Each row was made from one small tree. Brackets hold a mark, then the marks that hang from it, in alphabetical order. Every link used is in the known rows. Write each row's tree.
In the rows, 128 means zero.
Known rows:
[N [K A D]]: [149 134 109 127 117  94 142 143 125 153  96  99 143 135  70 115  89 167
 135 116 104 145 121]
[C [A K]]: [137 113 133 201 108 166 136 118 130  98  96 124 140  98 186 161 187 112
 125 109 104 111  95]
[H C]: [147 139 104 126 113 131 133 121 133 138 113 101 181  73 148 113 171  77
 158  96  93 104 120]
[H [C [A [K N]]]]: [134 111 129 164  99 172  88 135 128 108 138  93 150 118 202 127 237  98
 149 130 177  72 156]
[H [C [A K]]]: [147 126 127 174  97 171 116 133 142  90 122 107 160  91 183 148 204  81
 154 106 119  84 124]
[Z D Q]: [119 111 118 119  85 154 189 117 125  97  63 164 181 103  90 134 111  72
 145 134  57 113  82]
[A [C H] [K Q]]: [131 124 137 194 150 158 141 139 129  83 162 136 116 113 193 175 126 128
 122  94  62  99  98]
[N [K Q]]: [134 125 113 153 148  90 162 126 136 104  93  83 177 138 132 136 155 150
 160  91  93 101  72]
[K A N Q V]: [118 117 116  68 174 109 120 115 102 106 134 130 119 162 128  88 149 143
 119 157 227 117 147]
[Z Q]: [129 132 117 156 110 141 163 114 122 127  79 143 170 108 113 118 148  87
 134 104  43 111 104]
[N [K A]]: [154 139  89 160 129 115 162 121 137 124  85 101 150 128 105 109 134 166
 145 103 104 115  92]
[A C]: [137 133  80 196 139 142 140  97 123 134 117 160 142  82 189 140 163  95
 115  86  76 122  92]
[K A V]: [145 127  97  94 148 119 144 100 120 134 102 168 124 114 112 103 123 123
 121 131 132 134 130]
[V [K A N Q]]: [162 150 111 104 165 138 123 122 127  78 148  99 111 170 122  81 161 135
 113 121 251 117 123]
[D Z]: [107 143 140 148 112 153 152 107 150 163 102 114 155  85 138 125 149 131
 136 130  78 159  77]
[V [K [D Z]]]: [139 154 153  99 104 139 124 123 165 177 132 124 124 114  93 132 115 119
 132 125 106 185 116]
[K A [D Z] Q V]: [ 86 143 167  40 149 112 126 140 134 138 141 135 112 148  60 109  64 143
 125 178 170 185 123]
[A [K [D Z] Q]]: [104 115 199 113 126 150 117 177 133 127 132  84 155 114 116 169 114 141
 133 137  86 175  86]
[V [K A N]]: [177 144  94 120 141 150 121 107 131 120 132 117 107 147 128  82 172 137
 113 121 215 126 140]
[A K]: [160 102 130 166 125 157 137 137 119 123  94 117 168  81 168 164 171 117
 129  92  46 122  92]
[K D N Q V]: [102  96 144  41 153  72  97 126  96 158 137 127 135 152 121 116 128 125
 124 159 182 136 176]
[K [A C] Q]: [132 155  90 175 172 146 144 120 117  66 141 138 120 120 151 112 131 115
 103 104 161 124  71]
[C A]: [120 137 114 187 108 136 153  80 131 118  92 129 136  97 171 121 174 109
 120 112 135 115  96]
[K [D Z] N Q V]: [ 67 112 177  38 141  98  94 131 123 181 150 121 124 156 111 115 125 143
 132 188 182 166 157]
[C [A K] H]: [128 123 152 200  93 160 151 110 141 110 120 124 111 105 178 156 142 141
 123 118  84  97 125]
[C [A [K D]] H]: [120 117 169 164  80 138 133 133 127 138 131 123 103 109 142 162  93 144
 118 136  86 125 155]

Write each row's tree:
[110 145 163  90  92 156 106 135 152 181 139 128 120 171  76 100 136 111
 134 153 134 155 162] : [V [K [D [Z Q]] N]]
[133 153 100 170 113 103 143 132 142 158 151 135  89 143  97 124  50 176
 129 118  83 123 149] : [N [K [A [C H]] D]]
[110 112 135  34 162  85  99 136  93 135 145 127 114 168  91  91 103 142
 110 173 231 144 177] : [K A D N Q V]
[ 95 126 184 162  84 169 114 144 147 145 121 115 126 109 137 163 136 134
 123 152 107 165 107] : [C [A [K [D Z]]]]
[155 143 131  68 154 115 104 141 115 106 158  93 105 175  86  86 116 140
 105 138 252 144 150] : [V [K A D N Q]]
[136 122 114  57 134  97 125 121 110 163 114 165 121 120  77 110  78 123
 112 145 132 165 158] : [K A D V]
[121  99 141 165 112 146  92 148 110 171 174 139  96 119 180 161 118 145
 108 132  82 120 183] : [A [C H] [K D N]]
[139 157  80 204 127 126 162 111 154 128 139 140  95 138 134 118  97 176
 137 101  82  94 121] : [N [K [A [C H]]]]
[112 126  89 113 189 125 104 110 105  99 162 171  97 164 162  97 156 123
 105 146 225 110 143] : [K [A C] N Q V]
[131 107 152 166  95 143 118 137 117 124 107 125 134 103 151 166 142 114
 113 124 105 139 124] : [C [A [K D]]]
[106  96 172 138 123 134  90 154 102 100 140  86 129 151 162 147 168 135
 112 151 200 122 143] : [C [A [K D N Q]]]
[133 105 145  89  98 128  84 143 132 137 136 153 141 116 145 157 156  71
 155 139 130 112 189] : [H [C [A [K D V]]]]
[113 162 126 139 144 116 141 135 118 106 176 136  84 132 105 116  39 145
  95 131 142 137 132] : [K [A [C H]] D Q]
[119 134 106  89 175 104 113 131 108 110 156 183 102 144 108 124  81 106
 103 137 171 149 136] : [K [A C] D Q V]
[147 125 136  77 145 102 104 134 119 131 150  95 127 159 120 113 144 117
 119 124 206 137 151] : [V [K D N Q]]
[159 123 122  91 118 113  98 119 124 173 136 118 122 136 126 114 148 116
 118 125 167 142 167] : [V [K D N]]
[140 120 149 139  85 150  97 157 130 120 131 102 154  97 146 153 158  82
 147 122 119 112 148] : [H [C [A [K D]]]]
[142 143 107 145 156 105 164 137 133  81 101  81 153 153 100 109 131 168
 147 104 142 110  74] : [N [K A Q]]
[123 106 132  69 149  48 130 137 126 150 110 128 157 160  93 147 106 140
 162 126 102 127 137] : [N [K D Q V]]
[126 156 110 154 117 127 137 122 123 149 161 154  80 109 109 115  42 142
  96 128 105 146 149] : [K [A [C H]] D]
[ 96 101 187  78 101 158 112 162 140 171 114 176 144 138  79 165 107 102
 147 158  25 157 146] : [A [K [D [Z Q]] V]]
[131 161  90 189 131 150 159 102 136 120 149 159  87 105 144 107  88 140
 100 112 103 120 123] : [K [A [C H]]]
[138 127 103  94 168  86 151 124 135  94 106 130 140 169  94 115 126 158
 158 123 148 106 112] : [N [K A Q V]]
[131 142 136  96 146 106 142 146 104 104 120  96 139 124  77 106  74 136
 107 129 164 159 104] : [K A D Q]
[128 162  97 187 154 116 165 124 149  85 154 119 101 162 130 118  89 180
 135 104 119  89 103] : [N [K [A [C H]] Q]]
[103 134 149 131  98 106 138 138 157 196 103  94 158 125  91 139 111 165
 160 134  55 164 105] : [N [K [D Z]]]
[140 126  77 120 145  90 115 126 132 159 132 185 108 155 101 133  95 140
 135 123 111 134 155] : [N [K [A C] D V]]
[130 115 142 107 140 143 107 135 139  65 140 135 152 135 174 152 191  70
 166 127 165  76 136] : [H [C [A [K Q V]]]]
[108  92 149 139 109 143 111 100 130 144 142 157  84 146 193 142 167 148
 130 164 151  83 196] : [C [A [K N V]] H]
[117 112 182 129 101 162 116 163 138 172 118 108 152  91 119 172 121 137
 131 136  48 180 102] : [A [K [D Z]]]
[127 145  87 137 145 129 145  91 137 136 154 207  70 121 140 112  84 131
 112 133 112 116 156] : [K [A [C H]] V]
